(in the rows, 128 means zero)
Known rows, with every way that one mark hangs from another:
nezu(rodo(busid vofez(niru(lafu(sifit))))): [118 140 147 124 168 140 142 148  54  90 147 110 167 132 108 153 179 129
 142 118 124  84 130 122 127 143 124 189 187 137 150  38 118]
rodo(busid vofez(niru)): [115 140 137 120 159 141 137 148  56 101 140 119 143  92 121 157 188 131
 131 113 115  85 123 123 131 130 128 152 169 148 164  35 119]
sifit(lafu(rodo(busid vofez))): [ 99 131 135 117 141 131 131 142  70  98 125 116 140 116 114 157 182 116
 144 121 111  83 120 110 128 120 138 147 164 126 176  59 117]
lafu(niru(busid) rodo(vofez) sifit): [ 98 139 132 105 140 116 142 135  57  85 140 113 142 126 118 173 176 120
 213 147 114  74 125  96 157 132 142 184 161 135 169  39 140]
rugol(niru(lafu(rodo(nezu) sifit))): [101 146 141 115 136 131 123 131  65  95 151 110 137 112  94 132 177 124
 140 130 142  79 132 111 115 138 147 188 170 126 144  82 135]
sifit(lafu(niru rodo(busid))): [101 128 131 120 136 120 128 148  67 102 128 113 139 119 116 141 175 117
 173 127 112  70 121 105 126 119 143 160 160 121 178  49 126]
bisur(mavu): [128 131 117 104 136 130 122 141  92 119 178 116 147  91 108 101 189 148
 115 105 119  82 122  97 130 119 141 138 131 126 145 117 146]
pegus(mavu(sata vofez(niru))): [106 132 120 106 132 128 123 128  86 125 179 112 144  72 124  86 193 170
  62 106 143  89 157 104 107 113 132 141 116 105 148  92 128]
mavu(kaga leti pegus vofez): [114 136 101  88  93 101 124 123  92 132 200  98 133  48 140  77 210 156
  50 134 162  95 123 113  99 113 124  75 117 102 132 127 118]
vofez(niru(busid) rodo(nezu)): [112 143 150 127 163 143 117 144  54  93 146 109 145 120 125 142 174 143
 128 145 146  83 132 114  74 148 131 198 156 151 160  27 129]
pegus(mavu): [110 131 118 110 141 133 122 141  90 119 190 117 137  79 112 104 178 155
 103 115 125  78 149  90 114 120 140 142 131 112 164  76 127]
vofez(niru rodo): [116 134 134 122 151 143 114 141  62 109 157 110 148 114 128 122 177 150
 120 140 136  73 128 108  79 136 128 180 154 140 163  39 140]
sifit(lafu(niru(busid) rodo(nezu vofez))): [ 97 138 142 123 148 124 133 144  62  90 120 113 137 132 115 167 171 113
 164 131 126  78 122 109 127 127 146 172 158 129 172  45 123]
vofez(niru): [119 134 127 118 157 136 118 141  74 116 167 114 141  91 124 108 183 144
 121 126 130  75 135 108  90 130 135 155 146 142 161  56 135]
rugol(niru): [113 140 130 121 139 131 117 120  69 108 147 114 128  75 107 106 171 140
 135 120 132  75 127 105 104 131 150 156 149 118 153 100 138]
bisur(mavu(pegus)): [130 130 110  98 119 121 120 148  92 124 184 112 147  71 124  99 200 154
 104 100 124  83 119 103 128 109 136 122 127 123 140 124 143]
nezu(rodo(vofez(niru(busid)))): [121 140 145 126 174 139 131 137  63  94 136 112 159 120 118 138 171 140
 142 118 133  81 132 113 107 148 131 178 159 133 152  60 122]
bisur(mavu(kaga leti sata vofez(niru))): [121 135 110  91 115 110 127 128  98 129 191 105 143  68 118  74 213 166
  35 113 160  93 120 106 112 120 122  97 123 122 107 120 144]
rugol(niru(lafu(sifit))): [112 141 133 116 148 131 131 111  61  99 170 110 135 108  95 116 175 133
 132 125 137  78 129 110 109 129 146 179 171 120 148  90 144]
lafu(niru rodo(busid nezu vofez) sifit): [ 91 145 138 110 115 119 140 174  57  91 128 114 145 108 115 185 185 105
 190 135 109  77 127 105 176 132 141 182 178 139 166  19 115]
rodo(busid): [117 135 128 113 135 131 130 141  75 110 151 118 141  80 116 121 178 133
 142 119 107  87 130 110 124 127 140 152 151 129 167  74 116]
lafu(rodo(busid nezu vofez(niru)) sifit): [ 91 144 143 111 134 133 132 174  60  91 137 115 147 100 116 182 198 111
 157 137 118  85 131 111 150 135 132 175 182 156 163  15 111]
vofez(niru(lafu) rodo(busid nezu)): [114 144 151 129 156 150 124 158  50  96 151 109 154 136 114 150 177 134
 108 132 142  85 129 130  87 146 124 206 179 150 154  17 122]
rugol(niru(lafu(rodo sifit))): [104 142 136 114 143 130 125 120  65  96 154 110 136 115  95 126 175 129
 148 131 139  76 129 108 115 135 146 183 169 122 148  87 144]
mavu(vofez): [116 136 121 107 130 132 125 113  82 119 162 111 147  91 122  91 184 146
 113 117 127  95 138 111 119 117 140 143 117  99 162 132 127]
pirub(sata): [120 134 108  96 130 136 124 143  88 124 146 118 145  75 126  99 179 143
 116 129 101  77 146 107 100 121 145 161 137 129 137 107 133]
vofez(niru(busid(rodo))): [117 136 141 126 173 139 123 129  67 101 156 112 139  99 119 129 185 148
 157 133 128  77 132 109  83 144 129 176 150 150 175  46 144]
niru(lafu(rodo sifit)): [108 137 127 102 137 129 132 130  79 102 172 111 149 132 103 128 181 127
 143 136 127  85 137 106 123 130 139 182 160 128 156  79 134]
rodo(nezu vofez(niru(busid lafu))): [113 151 149 123 172 143 137 141  59  92 150 114 144 122 112 163 180 128
 106 118 146  93 133 130 110 144 134 183 166 153 147  42 119]
mavu(leti pegus vofez(niru(busid))): [115 141 123 100 133 116 119 112  70 115 189 101 140  66 143  97 212 162
  89 123 157  98 128 125  87 122 120 106 111 118 142  95 127]
pegus(mavu(kaga sata vofez(rodo(nezu)))): [101 135 115 102 104 121 127 139  90 124 174 106 143  75 122  91 184 164
  36 127 156  93 149  98 105 117 131 144 131  98 137 100 118]

Rows:
[105 143 143 114 161 129 130 105  56  82 151 110 135 127  93 136 171 131
 170 137 140  82 127 110 109 142 145 192 166 129 146  83 147] => rugol(niru(busid lafu(rodo sifit)))
[ 93 146 140 110 134 117 140 153  57  84 133 112 142 120 116 183 178 112
 198 146 121  79 129 101 158 137 144 192 164 140 165  31 126] => lafu(niru(busid) rodo(nezu vofez) sifit)
[ 99 148 139 117 117 124 131 177  65  97 109 119 144 101 119 175 174 112
 174 120 114  77 126 114 161 141 141 172 160 136 160  37 111] => lafu(niru rodo(busid nezu vofez))
[125 132 107  89  97 113 126 129  95 130 169 107 153  60 133  79 211 165
  68  89 133 100 127 113 132  99 135 116 106 105 125 164 137] => bisur(mavu(pegus sata vofez))
[123 138 114  91 109 113 125 131 104 125 183 114 141  58 113  87 199 159
  69  98 135  93 122  99 122 123 135 112 121 124 117 115 136] => bisur(mavu(leti sata))
[109 148 136 111 137 136 131 146  80 101 144 116 149 126 106 148 175 123
 116 118 136  91 135 119 126 140 138 178 157 131 146  77 119] => niru(lafu(rodo(nezu vofez)))
[116 136 143 123 169 141 119 126  53  95 151 110 145 126 128 133 172 151
 142 146 138  79 127 110  74 144 128 191 153 145 164  35 142] => vofez(niru(busid) rodo)
[109 149 147 126 149 143 134 170  56 101 134 118 143  87 119 169 188 121
 114 111 124  91 128 128 132 138 131 162 173 155 158  23 103] => rodo(busid nezu vofez(niru))
[106 142 140 102 163 130 147 112  63  81 159 113 149 151 104 163 176 126
 166 138 129  93 129 112 130 139 137 192 166 137 155  68 136] => niru(busid lafu(rodo(vofez) sifit))
[121 137 139 122 162 147 122 132  59 103 167 108 153 142 119 127 174 148
 107 136 145  76 128 118  75 139 125 198 165 139 154  42 142] => vofez(niru(lafu) rodo)
[122 133 119  98 110 126 125 122  89 121 160 109 157  93 121  89 193 164
  78 102 132  98 125 107 129 113 133 147 117 104 131 145 144] => bisur(mavu(sata vofez(rodo)))
[112 136 111  98 107 112 117 130  72 125 195  93 141  72 148  93 210 164
  45 147 176  86 117 117  75 122 109  99 133 115 132  84 128] => mavu(kaga leti pegus vofez(niru rodo))
[108 149 141 119 131 137 139 163  66 101 131 120 142  80 115 165 181 117
 118 108 114  97 128 123 146 134 139 157 166 139 159  55  96] => rodo(busid nezu vofez)
[105 133 120 104 114 128 125 122  86 122 170 110 148  82 124  92 183 170
  65 112 139  94 152  99 112 114 132 153 117  90 149 106 126] => pegus(mavu(sata vofez(rodo)))
[113 139 121 102 113 122 112 124  67 120 185  98 145  75 148 102 211 165
  71 129 160  91 124 122  82 122 113 117 120 111 144  82 129] => mavu(leti pegus vofez(niru rodo))
[ 97 137 125 100 125 127 132 144  75 100 149 115 145 103 117 156 188 122
 161 138 112  82 130  95 149 126 138 162 161 134 167  62 126] => lafu(rodo(vofez) sifit)
[114 138 137 117 161 139 123 146  68 103 154 114 149 124 113 130 184 135
 132 125 135  79 133 121 100 139 130 176 160 147 153  44 135] => vofez(niru(lafu(rodo(busid))))
[121 141 142 120 167 138 138 106  72  92 163 112 146 131 100 135 172 142
 154 127 127  91 130 116  96 147 133 199 154 133 168  89 144] => niru(busid(rodo) lafu)
[102 143 138 106 131 131 135 150  72  96 160 112 151 127 100 146 183 116
 145 132 125  91 136 115 132 136 138 190 173 136 154  59 118] => niru(lafu(rodo(busid nezu) sifit))
[126 130 110  97 129 124 129 130  95 124 185 108 149  95 111  85 196 152
  82 115 138  88 119 100 134 112 135 119 126 108 134 146 148] => bisur(mavu(kaga vofez))
[112 134 107  95  99 109 135 116  96 131 155 106 142  64 130  68 189 153
  53 125 148 100 138 109 109 113 138 126 125 102 131 144 120] => mavu(kaga sata vofez)
[114 135 113  98 103 114 122 125  80 131 155 103 147  49 155  78 209 165
  64 104 147  99 142 127  96 103 130 128 114 114 137 123 121] => mavu(pegus sata vofez(niru))
[ 95 137 144 124 149 136 127 162  65  96 123 115 141 116 113 166 187 113
 133 124 124  82 125 117 120 126 134 159 172 140 172  33 109] => sifit(lafu(rodo(busid nezu vofez(niru))))
[118 145 143 121 168 132 130  98  57  90 152 112 131 117  96 120 163 140
 144 122 143  84 127 118  94 142 147 182 156 124 143  98 146] => rugol(niru(busid lafu))
[105 132 123 109 129 133 121 128  79 121 172 109 148  86 127  95 188 173
  62 114 147  89 152 104  98 117 126 157 123 104 148  81 131] => pegus(mavu(sata vofez(niru rodo)))
[112 144 146 119 175 138 123 137  65  92 153 112 146 135 111 137 178 135
 137 132 148  85 137 121  88 150 133 191 153 152 148  45 134] => vofez(niru(busid lafu(rodo(nezu))))
[111 142 144 129 156 133 122 110  63  94 138 112 128  85 102 127 172 143
 170 127 128  78 124 106  96 145 144 176 154 126 167  92 146] => rugol(niru(busid(rodo)))
[109 138 103  86  88  93 124 125  91 137 186  96 135  30 153  67 221 168
  14 127 177  98 129 121  82 113 117  80 120 117 110 111 118] => mavu(kaga leti pegus sata vofez(niru))
[ 92 141 136 105 115 125 126 170  74  99 145 114 146  91 111 153 191 113
 168 141 112  87 137 102 145 133 142 174 167 141 167  49 107] => lafu(rodo(busid nezu) sifit)
[ 99 136 129 104 136 112 133 135  64  90 148 110 142 120 116 146 175 125
 217 153 115  72 132  90 140 132 145 187 151 133 170  47 142] => lafu(niru(busid) rodo sifit)
[117 138 136 106 168 130 147 100  63  90 185 110 146 140 101 129 173 134
 150 139 128  94 134 111 108 132 140 193 160 132 156  77 139] => niru(busid lafu(sifit))
[107 142 146 114 173 137 129 135  60  89 165 110 147 138 109 144 185 131
 149 143 145  85 138 116  96 144 133 198 165 155 153  36 136] => vofez(niru(busid lafu(rodo(nezu) sifit)))
[101 145 140 107 135 134 142 151  66  91 153 114 152 130 101 168 184 112
 138 127 125  93 132 120 146 136 136 188 180 138 153  54 115] => niru(lafu(rodo(busid nezu vofez) sifit))
[122 134  99  79  84  97 126 131 105 135 195 101 142  45 132  68 219 168
  30 106 158 100 118 108 121 107 124  78 113 108 103 154 134] => bisur(mavu(kaga leti pegus sata vofez))
[112 137 105  92  88 106 121 124  82 127 191  95 139  67 143  90 204 160
  48 143 167  94 117 112  90 119 117  95 125 100 135 113 121] => mavu(kaga leti pegus vofez(rodo))
